Every row comes from one small tree of marks. The marks that hang from a mark follow it in brackets, in alphabetical order. Every link used is in the known rows. Which tree was each row made from?
Known rows
loka{pupavov{gomi zapu} zevu}: 11 22 4 -15 7 10 13 26 -5 1 13 20 -8 4 1 9 5 -23 -12 -6 5
loka{pupavov zevu}: 8 29 10 -11 10 0 18 21 -2 -4 22 -1 -13 15 7 8 8 -25 7 -10 0
gomi{tani{sato{gidov{zapu} zevu{loka}}}}: 15 8 17 1 9 0 -9 -17 3 2 18 12 21 18 -18 -1 -14 -24 18 -22 8
zevu{loka{pupavov{gomi{tani}}}}: 17 24 28 -12 8 2 21 3 -1 13 1 -8 19 9 -9 10 -3 -21 -17 -9 6
loka{pupavov{gomi zapu{gidov}} zevu}: 9 21 6 -12 10 11 12 29 -14 -13 25 16 -11 9 7 7 5 -22 -19 -6 7
gidov{zapu}: 8 3 3 -3 7 -5 19 -2 -9 6 25 21 -6 -3 -2 1 -4 -27 19 -12 -6
gidov{sato zapu}: 7 -4 2 -5 8 -2 21 -11 -8 9 22 20 -14 -10 -6 -3 -3 -29 37 -7 -13
pupavov{sato}: -1 3 10 -4 8 -9 11 0 -5 12 20 8 0 -3 -4 6 -6 -22 18 -13 -17
loka{zevu}: 4 12 8 -7 9 -4 12 13 -3 3 19 4 -12 15 -1 4 1 -23 10 -15 -3
gomi{tani}: 7 8 21 -5 11 -4 23 1 -5 6 17 0 -3 11 -9 4 -10 -17 9 -13 -3
zevu{loka{pupavov{gomi sato}}}: 9 19 18 -11 5 -3 9 2 -2 18 4 1 22 -5 -4 12 0 -26 -9 -8 -8
gomi{tani{sato}}: 14 9 22 -5 11 -3 25 4 2 10 14 4 -1 8 -8 2 -13 -18 29 -13 -6
pupavov{gomi sato{zevu} zapu{gidov}}: -4 -4 1 -4 9 3 -13 3 -8 4 25 26 9 2 -11 7 -6 -17 -9 -13 -4
tani{sato{gidov}}: 7 13 13 1 12 -8 13 8 -5 4 23 6 10 4 -9 4 -10 -24 28 -21 -8
zapu{gidov{sato{zevu{loka{pupavov{gomi}}}}}}: 5 19 13 -9 10 3 0 -5 -1 5 14 -7 15 11 -11 5 5 -26 0 -11 3
pupavov{gomi{tani} zapu{gidov{sato}}}: 8 -7 16 -7 13 9 19 0 -16 1 16 16 -8 -1 -14 -1 -12 -17 2 -4 -3
zapu{gidov{sato{zevu{loka}}}}: 1 4 10 -2 11 -3 -7 -17 3 1 19 -6 1 15 -16 -3 -1 -24 18 -17 -1
gomi{tani{sato{gidov zevu{loka}}}}: 11 14 24 0 11 -3 -9 -11 8 5 12 -5 23 25 -22 2 -14 -19 15 -25 7
loka{pupavov{sato{gidov}} zevu}: 2 27 12 -8 12 -2 4 17 -12 -9 28 0 0 12 7 11 3 -25 3 -15 -9
tani{sato{gidov zevu}}: 1 14 7 1 12 -7 -5 2 2 5 26 6 16 15 -15 6 -8 -22 28 -26 -3
gidov{sato{zevu}}: -4 3 2 -5 10 -4 2 -10 5 12 18 5 -4 8 -16 2 -2 -23 33 -15 -9

Which tree is each row?
3 -7 10 -6 13 11 1 -5 -8 2 18 16 -3 10 -20 1 -10 -15 2 -9 2 -> pupavov{gomi{tani} zapu{gidov{sato{zevu}}}}
4 7 4 1 7 -4 -14 -18 -2 0 24 12 19 14 -16 1 -4 -28 4 -24 8 -> sato{gidov{zapu} zevu{loka}}
-3 -2 -3 -5 7 0 -13 -4 4 7 22 26 -3 3 -12 4 -6 -18 15 -15 -7 -> pupavov{sato{zevu} zapu}
-1 19 0 -5 10 3 -14 4 -3 -8 32 19 6 6 -6 8 -1 -20 5 -17 -2 -> loka{pupavov{sato{gidov zevu} zapu}}
-4 3 5 -1 14 -3 2 -7 -4 -1 29 1 -7 13 -11 0 -1 -22 26 -15 -6 -> zapu{gidov{sato{zevu}}}
6 -2 2 -4 6 -1 -6 -26 6 12 14 15 1 4 -16 -4 -1 -30 29 -13 -2 -> gidov{sato{zevu{loka}} zapu}
7 18 5 -10 8 3 5 15 -22 -1 26 21 10 1 7 13 2 -30 -9 -10 -7 -> loka{pupavov{gomi sato{gidov{zapu}}} zevu}
6 23 19 -7 7 -4 2 1 -9 11 11 -2 31 -1 -7 13 -3 -26 -16 -14 -6 -> zevu{loka{pupavov{gomi sato{gidov}}}}
2 -3 -4 -4 9 -1 2 -16 0 9 24 21 -7 1 -12 -1 -1 -27 37 -12 -8 -> gidov{sato{zevu} zapu}
5 19 6 -11 9 7 -2 22 -15 -4 21 22 4 2 1 12 -1 -23 -15 -10 -4 -> loka{pupavov{gomi sato{gidov} zapu} zevu}
0 14 11 0 9 -7 -15 -12 3 4 18 -4 21 22 -21 4 -4 -24 1 -27 7 -> sato{gidov zevu{loka}}
15 32 25 -4 12 1 -4 -3 9 -2 15 -10 23 24 -13 6 -7 -21 12 -21 9 -> gomi{tani{sato{gidov zevu{loka{pupavov}}}}}
10 24 5 -9 12 9 12 25 -10 -24 32 13 -25 13 11 1 7 -22 -4 -8 6 -> loka{pupavov{zapu{gidov}} zevu}
7 8 -1 2 10 -4 -5 -3 -2 2 32 23 13 8 -11 3 -8 -26 32 -23 -1 -> tani{sato{gidov{zapu} zevu}}
8 7 17 -6 10 0 6 3 4 21 8 7 20 14 -19 9 -12 -16 14 -16 0 -> pupavov{gomi{tani{sato{zevu}}}}
15 21 11 -12 4 6 10 7 1 9 4 15 10 -4 -8 6 1 -24 -15 -7 7 -> zevu{loka{pupavov{gomi zapu}}}
-1 18 1 -7 9 5 -14 8 -8 3 23 22 20 2 -11 14 -2 -20 -11 -15 -2 -> loka{pupavov{gomi sato{gidov zevu} zapu}}
9 -1 17 -5 11 7 18 9 -16 -2 20 17 0 6 -11 3 -12 -15 -17 -8 4 -> pupavov{gomi{tani} zapu{gidov}}
6 -4 15 -9 5 6 -16 -13 5 18 1 18 18 7 -23 6 -13 -16 -14 -12 3 -> pupavov{gomi{tani} sato{zevu{loka}} zapu}
11 13 24 -1 14 -4 17 4 -6 2 21 1 10 12 -11 4 -16 -19 23 -19 -5 -> gomi{tani{sato{gidov}}}
